Known rows, with every way that one mark hangs from another
F{N{X{E Q}}}: [ 3.002  2.858  0.676 -4.696  2.600  2.404 -1.495  3.365 -3.672 -0.241
  0.983  1.529 -1.745 -1.594 -1.495  1.229 -1.240 -3.576 -0.347 -2.055
 -0.965 -1.919]
R{D{X{E N{F} Q{Z}}}}: [-0.788  2.092 -0.611 -2.780 -2.375  1.798  1.315 -0.646  2.173 -5.405
 -0.393 -0.523  1.022 -0.463 -0.083  2.460 -2.162 -2.351  0.838  1.936
  0.890 -1.021]
F{N{X{Q{E K Z}}} V}: [ 0.909  1.708  2.314  2.027  0.217 -0.684 -0.619  1.980 -2.660  1.413
  1.306  3.182 -4.449 -5.604  4.163  1.607  3.777 -2.519  4.616  1.148
  4.260  1.119]
R{D}: [ 0.424  1.112  0.198 -2.679  3.715 -0.615 -3.506 -1.582  3.450  2.995
  1.422 -0.588  1.803  2.237 -5.442 -0.030 -2.429  6.347  1.186  1.273
 -5.444 -3.031]
D{R X{Q}}: [ 0.223 -0.128 -1.042 -3.846  1.581  4.083  0.165 -3.788  1.233  0.798
  1.107 -2.005  2.788  3.705 -0.568 -1.478 -2.396  1.584 -4.966 -1.247
 -2.531 -5.584]
X{E N{F} Q{K Z}}: [-0.895  3.004  1.620 -0.719 -2.751 -1.076  2.667  0.011 -0.286 -5.794
 -1.346  0.931 -0.138 -3.783 -1.721  2.182  3.766 -6.241  2.614 -2.373
  2.095  3.239]
Z{D{R} Q{E{X}}}: [-1.595 -4.143 -1.176  5.375  1.407 -1.478 -1.683  3.762 -0.426  5.586
 -0.148  0.090  4.712  5.959 -5.240 -4.014 -0.039  3.757 -2.776 -0.829
 -2.535  0.430]
R{D{X{E N{F} Q{K Z}}}}: [-0.662  1.194 -0.327  0.094 -3.221  0.110  2.199 -1.969  3.123 -5.363
 -1.470 -0.372  0.513 -1.715  1.223  3.121  2.024 -3.597  2.145  2.644
  2.048 -0.153]
R{D{X{E N{F}}}}: [ 1.008 -0.362 -1.444 -3.451 -0.258  0.695 -0.828 -1.489  3.190 -0.548
 -0.432 -1.841  0.659  1.677 -0.557  1.351 -4.256  3.216  0.049  1.753
 -3.194 -1.626]
Q{E{X{N{F}}} K Z{D{R}}}: [-3.458 -4.644 -1.155  6.241 -3.715 -4.828  1.359 -0.204  1.274 -0.598
 -1.977 -1.212  3.472 -0.594  0.325  0.085  3.224  1.265  0.006  0.829
  0.374  5.872]
E{X{N{F{V}} Q{K Z}}}: [ 0.032  0.245 -0.076 -0.996 -0.069 -2.497  1.374 -1.121 -0.609 -2.714
 -0.216  1.014 -1.915 -1.116  3.578  2.265  2.415 -5.633  1.264  2.051
  3.369  1.585]
Q{E{X} K Z{D}}: [-1.761 -3.194 -0.762  6.345  0.829 -3.563 -1.701  2.252 -0.365  1.050
 -1.189 -0.613  2.823  0.322 -2.669 -2.231  4.571  2.450  2.485  1.091
  1.471  4.030]
D{R X{N Q{E Z}}}: [-2.788  0.422 -0.530 -1.454 -3.461  3.957  1.725 -1.898 -0.866 -2.959
 -0.156 -0.184  3.885 -1.601  0.361  0.139 -1.553 -2.140 -2.032 -1.537
  1.152 -1.827]
Q{E K Z{D{R X{N}}}}: [-3.510 -3.458 -0.128  6.859 -3.713  1.147  0.802 -1.798  0.995  0.446
 -0.746 -2.113  4.071 -0.255  1.120 -1.369  2.834  2.082 -0.821 -0.879
  0.675  1.047]
N{F{V} X{Q{E K Z{D}}}}: [-2.399 -0.656  2.399  6.313 -2.285 -4.706  2.452  2.748  0.485  1.155
  0.063  2.125 -4.057 -2.546  2.528  0.101  4.411  1.161  4.743  1.973
  3.103  5.403]
R{D{X}}: [ 0.748 -0.893 -0.804 -3.158  3.372  1.525 -3.086 -2.781  4.084  3.445
  1.523 -2.494  2.209  3.765 -2.464 -1.003 -3.873  6.748 -0.390  2.640
 -4.392 -4.998]
F{N{X{E Q}} V}: [ 4.805  3.561  0.447 -3.239  3.982  3.366 -2.484  2.682 -4.581  1.213
  1.572  2.599 -5.470 -1.062  2.595  1.143 -1.381 -2.485 -0.351 -1.063
  0.791 -3.037]
E{X{N{F{V}} Q{K Z{D}}}}: [-1.104 -1.053  0.216  3.257 -0.050 -2.147  1.480  1.032 -0.882 -2.109
  0.095  0.673 -1.655  1.617  3.788  1.421  4.252 -4.462  0.911  1.627
  3.283  2.727]
F{N{X{E Q{K Z}}} V}: [ 3.178  3.338  1.751  1.182  1.415  1.350 -1.264  1.545 -3.338 -0.830
  0.799  2.400 -5.088 -4.508  3.875  1.366  3.278 -5.006  1.959  0.207
  4.392 -0.604]
X{E Q{Z}}: [ 0.326  4.774  0.856 -1.987  1.280  2.283 -0.821  1.108 -1.641 -3.964
  0.079  0.867  0.904 -1.358 -4.717 -0.862  0.460 -2.574  0.578 -3.094
  1.021 -0.262]

Rows
[ 1.315 -1.652 -1.847 -2.546  1.369 -2.820 -1.415  0.761 -1.480  2.184
 -0.384  1.095 -2.146  0.099  2.013  0.777 -2.949  2.494  1.491  1.095
 -0.765  2.295]  Q{E{X{N{F{V}}}}}
[-0.837 -1.287 -1.175 -0.288 -2.690  2.453  2.193 -3.357 -0.230 -1.216
 -1.474  0.118  2.472 -0.732  1.682  1.526  2.210 -2.003 -1.758 -1.192
 -0.268 -2.774]  D{R X{N Q{E K}}}
[-0.651  1.213  0.560  4.312 -1.465 -0.622  1.507  1.104 -0.010 -0.941
  0.092  0.762 -2.781  0.226  2.192 -0.967 -0.734  1.160 -2.381  0.120
  1.381  1.807]  N{F{V} X{E Q{Z{D{R}}}}}
[ 1.560  2.704  0.027 -4.213  1.415  0.700 -0.105  1.977 -2.071 -1.253
 -0.465  1.447 -0.275 -1.120 -4.320  0.195 -2.244 -2.183 -0.912 -1.510
 -1.586 -1.685]  N{X{E Q}}
[ 2.703  0.803  0.456 -2.222  2.020 -2.521 -1.262  0.465  0.333  3.074
  0.258  0.084 -4.884 -0.786  0.377 -1.054 -4.401  4.379  0.511  0.515
 -1.627  1.135]  N{F{V} X{E}}
[-1.249  0.570  2.207  2.084 -2.296 -5.058  2.482  0.525  0.837  0.363
 -0.233  2.502 -4.316 -5.245  2.366  1.052  2.479 -0.052  5.233  2.509
  3.230  4.315]  N{F{V} X{Q{E K Z}}}
[-0.532 -1.937 -0.651  7.195 -0.561  2.126 -0.757 -2.460  1.781  0.003
 -0.900 -3.555  2.908  1.896  0.048 -3.664  2.927  3.151 -3.194 -1.091
  0.768 -0.517]  Q{K Z{D{R X{E}}}}
[ 0.141 -1.402 -1.982 -3.687  1.388 -0.866 -1.994  1.393 -2.598  0.539
 -0.979  0.627  2.770 -0.085 -3.145  0.420 -2.602  0.155  0.271 -0.597
 -2.186  0.450]  Q{E{X{N}}}
[-1.025  0.255 -0.352  0.387 -4.453  1.400  3.654 -3.759  1.421 -5.099
 -1.767 -1.622  1.496 -1.997  2.412  0.951  1.802 -4.407 -2.120 -0.994
  2.286  0.216]  D{R X{E N{F} Q{K Z}}}
[-0.174 -0.285 -1.109 -6.886  1.075 -1.404  1.157  0.674 -0.857 -2.097
 -0.003  0.075  1.473  1.857 -1.951  1.992 -2.210 -4.075 -1.146 -0.173
 -1.982  0.343]  E{X{N{F} Q}}
[-2.897 -0.400  1.186  5.040 -2.780 -2.492  2.127  1.609  0.550  1.278
  0.604  1.459 -2.167 -0.865  2.449 -0.762 -0.232  3.525  0.159  1.244
  1.215  3.494]  N{F{V} X{Q{E Z{D{R}}}}}
[ 2.627  2.543  0.445 -3.144  1.388 -1.056  0.597  1.272 -0.885  0.225
 -0.008  1.898 -5.321 -0.737  0.876  0.531 -2.540  0.069  0.281  0.224
 -0.223  0.276]  N{F{V} X{E Q}}
[-0.257  1.091 -0.851  0.637 -3.042  4.104  1.862 -3.626 -0.490 -5.349
 -1.719 -1.008  2.633 -1.827  1.395  0.679  2.137 -5.693 -3.226 -1.805
  2.502 -2.796]  D{R X{E N Q{K Z}}}
[-0.127 -1.243  0.307  5.712  0.598  1.588 -1.281  0.046  0.869 -0.007
 -0.495 -3.060  1.535  1.475 -1.041 -3.474  3.335  2.072  0.113 -1.138
  1.738  0.559]  Q{K Z{D{X{E}}}}
[ 0.796 -1.260 -1.537 -3.230 -1.342  2.029  0.606 -3.398  1.461 -0.302
 -0.692 -3.103  1.598  1.408  0.606 -0.727 -4.559  2.367 -4.285 -1.870
 -2.946 -1.179]  D{R X{E N{F}}}
[-0.025 -2.026 -1.059 -6.063  1.571 -2.862 -0.652 -0.243  0.384  0.734
  0.195 -1.599  1.957  1.846 -2.376  0.608 -3.864  0.151 -0.778  0.139
 -3.381  1.377]  E{X{N{F}}}
[ 2.837  2.281  1.583 -4.441  4.358  2.273 -2.061  1.710 -3.038  3.479
  3.215  1.895 -4.433 -0.058  2.666  1.116 -1.850 -1.284  0.040 -0.102
 -0.517 -3.473]  F{N{X{Q}} V}
[ 2.519  0.411 -1.919 -2.022  3.012  2.570 -3.495 -1.791  2.665  1.238
 -0.112 -1.857  1.222  2.831 -2.470 -0.916 -3.532  5.631 -0.801  1.668
 -2.985 -4.526]  R{D{X{E}}}
[ 0.123  2.273  0.841 -2.971 -0.254 -0.117  0.964  0.938 -1.736 -0.081
  0.600  3.115 -3.520 -0.970  1.651  2.112 -0.553 -0.185  2.883 -1.608
 -0.212  1.468]  X{N{F{V}} Q{E}}
[-1.741 -3.564  0.888  3.473  1.467  2.740 -0.826  0.459  2.322  6.780
  2.254 -2.928  4.421  8.312 -3.563 -5.464 -1.700  4.426 -4.808 -1.997
 -3.403 -3.704]  Z{D{R X} Q}
[-1.029 -4.369  0.025  6.811  1.795 -3.620 -1.404  4.942 -0.500  5.375
 -0.813  0.786  2.775  4.398 -5.169 -3.115  4.657  1.249  1.718  0.016
 -0.453  2.167]  Z{D Q{E{X} K}}
[-3.166 -1.487  0.126  1.000 -5.631 -0.559  4.216 -3.339  2.026 -3.007
 -1.220 -0.823  2.162 -2.995  2.780  1.174  2.329 -2.103  0.310  0.002
  2.068  1.930]  D{R X{N{F} Q{E K Z}}}
[ 3.117  0.584  1.592 -3.442  4.859  0.930 -3.848  0.862 -1.665  6.306
  3.474  0.227 -4.092 -0.197  2.075 -0.351 -3.505  3.065  0.411  0.154
 -2.066 -2.490]  F{N{X} V}
